Every row comes from one small tree of marks. Brackets hold a mark, then the marks that hang from it, in alphabetical order. Every link used is in the known rows. Which tree was each row made from?
In the rows, 128 means zero.
Known rows
[kuneso [pali matir]]: [110 116 149  88 105 156 150 141 144 132 169 103 117 158 171 130 124 130
 116]
[tuzud bilu]: [ 96 103 142 112 130 141 142 158 133 129 188  98  97 163 171 106 128 125
 108]
[fimub [matir [pali bilu bipu kuneso]]]: [ 78 113 147  85  93 187 158 181 129 132 144 119 128 155 161 115 123 134
  57]
[matir [pali [bilu tuzud] bipu]]: [ 99 107 140 144 123 163 158 170 115 149 166 113 112 169 170 111 117 131
  47]
[tuzud [bilu [pali bipu kuneso]] rekid]: [135 105 141 131 122 184 153 172 122 142 204  61 112 183 176 111 121 136
  73]
[kuneso pali]: [ 88 107 147 108 113 140 145 143 144 125 170 111 106 161 166 121 122 123
 113]
[bipu [pali kuneso matir]]: [135 120 149  81  89 113 148 136 127 136 145 104 123 157 165 124 128 138
  96]
[rekid [tuzud [bilu [pali bipu kuneso matir]]]]: [153 122 141 110 112 175 152 156 119 138 193  65 120 178 177 115 124 141
  77]
[rekid [tuzud [bilu [pali bipu kuneso]]]]: [129 113 139 131 121 163 147 158 119 130 194  74 108 181 171 107 122 134
  73]
[matir [pali bipu]]: [ 75 113 147 109 116 140 154 178 121 123 162 101 110 160 178 123 128 132
  79]
[fimub matir]: [ 69 105 146  97 121 147 141 170 147 109 161 140 106 149 175 113 125 133
 127]
[matir [pali bilu kuneso]]: [108 105 145 106  97 167 158 153 133 132 154 100 110 156 158 110 119 124
  57]
[bilu pali]: [110 108 142 126 115 150 148 150 135 128 183 106 104 165 175 121 116 128
 109]
[fimub [matir [pali [bilu [tuzud rekid]] bipu]]]: [ 86  96 142 132 133 193 158 185 124 134 176 127 113 166 179 105 123 138
  62]
[kuneso [pali bilu]]: [ 91 102 146 117 108 162 150 137 140 141 174 118 112 163 158 117 119 120
  89]
[bilu pali tuzud]: [132 106 136 150 128 158 147 147 133 137 182 115 100 171 175 113 108 129
  98]
[matir [pali [bilu tuzud] bipu kuneso]]: [121 110 140 139 110 172 160 169 119 150 151 103 118 169 162 108 113 131
  30]
[matir [pali bilu bipu kuneso]]: [ 99 112 145 114  97 162 161 172 123 141 153  93 121 162 161 117 119 131
  39]
[kuneso [pali [bilu tuzud] bipu]]: [104 107 141 151 120 165 152 154 126 161 172 118 118 176 161 116 112 127
  63]

Write each row's tree
[167 103 143 134 108 149 155 129 122 155 167 103 119 171 166 108 121 141
  61]  [bipu [pali [bilu [tuzud rekid]] kuneso matir]]
[139 105 140 137 105 127 147 128 121 155 148 127 113 168 153 104 115 128
  60]  [bipu [pali [bilu tuzud] kuneso]]
[161 110 138 137 111 171 156 147 139 154 157 106 118 163 163 109 109 135
  63]  [pali [bilu tuzud] kuneso matir]
[129 117 145 118  96 165 159 167 129 156 156  92 133 163 167 123 114 142
  55]  [pali bilu bipu kuneso matir]
[161 116 141 103 112 178 150 138 132 126 195  72 109 171 173 109 124 134
  93]  [rekid [tuzud [bilu [pali kuneso matir]]]]
[136  93 140 148 124 182 160 154 133 133 170  94 101 168 168  98 117 129
  46]  [matir [pali [bilu [tuzud rekid]] kuneso]]
[147 116 137 153 115 164 152 165 125 148 165  95 116 178 172 117 104 136
  67]  [bilu [pali bipu kuneso] tuzud]
[114 101 141 144 121 168 149 134 139 150 172 125 108 170 157 110 111 121
  81]  [kuneso [pali [bilu tuzud]]]
[157 115 138 131 119 170 152 145 133 144 183 105 112 168 180 121 110 136
 101]  [bilu [pali matir] tuzud]
[159 113 143 116  95 141 152 125 122 162 148 118 125 166 156 113 118 137
  63]  [bipu [pali [bilu tuzud] kuneso matir]]
[130 104 140 132 110 174 157 152 133 139 152 108 106 162 159 103 113 124
  49]  [matir [pali [bilu tuzud] kuneso]]
[133 105 144 149 125 186 160 156 129 162 190  95 125 179 176 119 116 139
  66]  [kuneso [pali [bilu [tuzud rekid]] bipu matir]]
[151 126 143  93  98 188 155 165 120 157 186  66 129 175 171 124 120 138
  77]  [tuzud [bilu [pali bipu kuneso matir]]]
[122  90 141 158 130 130 148 131 119 148 182 125 102 173 170 101 124 133
  75]  [bipu [pali [bilu [tuzud rekid]]]]
[143 104 143 108 126 189 153 151 130 140 220  70 108 174 184 114 128 135
 108]  [tuzud [bilu [pali matir]] rekid]
[144 127 144 107  93 170 157 167 128 146 166  78 131 168 175 133 112 143
  77]  [bilu [pali bipu kuneso matir]]
[156 115 143 110 112 195 158 170 123 150 203  52 124 181 179 119 123 143
  76]  [tuzud [bilu [pali bipu kuneso matir]] rekid]
[127  99 141 157 124 179 163 174 121 144 168  86 112 175 171 104 117 136
  29]  [matir [pali [bilu [tuzud rekid]] bipu kuneso]]
[136 109 142 124 112 182 154 133 138 158 172 115 119 167 163 118 112 128
  81]  [kuneso [pali [bilu tuzud] matir]]
[177 114 139 151 120 183 161 168 128 149 183  72 122 180 185 121 109 147
  66]  [bilu [pali bipu kuneso matir] [tuzud rekid]]
[ 96 117 147 104 103 143 156 179 126 124 147  86 115 160 170 120 124 133
  63]  [matir [pali bipu kuneso]]
[ 80 108 142 114 118 185 155 181 122 141 159 139 119 161 170 109 119 133
  64]  [fimub [matir [pali [bilu tuzud] bipu]]]
[114 107 145 112  91 123 148 129 123 147 148 119 117 162 152 112 123 129
  69]  [bipu [pali bilu kuneso]]
[121  95 141 128 134 177 148 152 130 133 221  78  96 176 179 107 127 129
 106]  [tuzud [bilu pali] rekid]
[151 117 140 143 109 171 159 167 127 164 155  99 129 170 168 115 108 143
  47]  [pali [bilu tuzud] bipu kuneso matir]
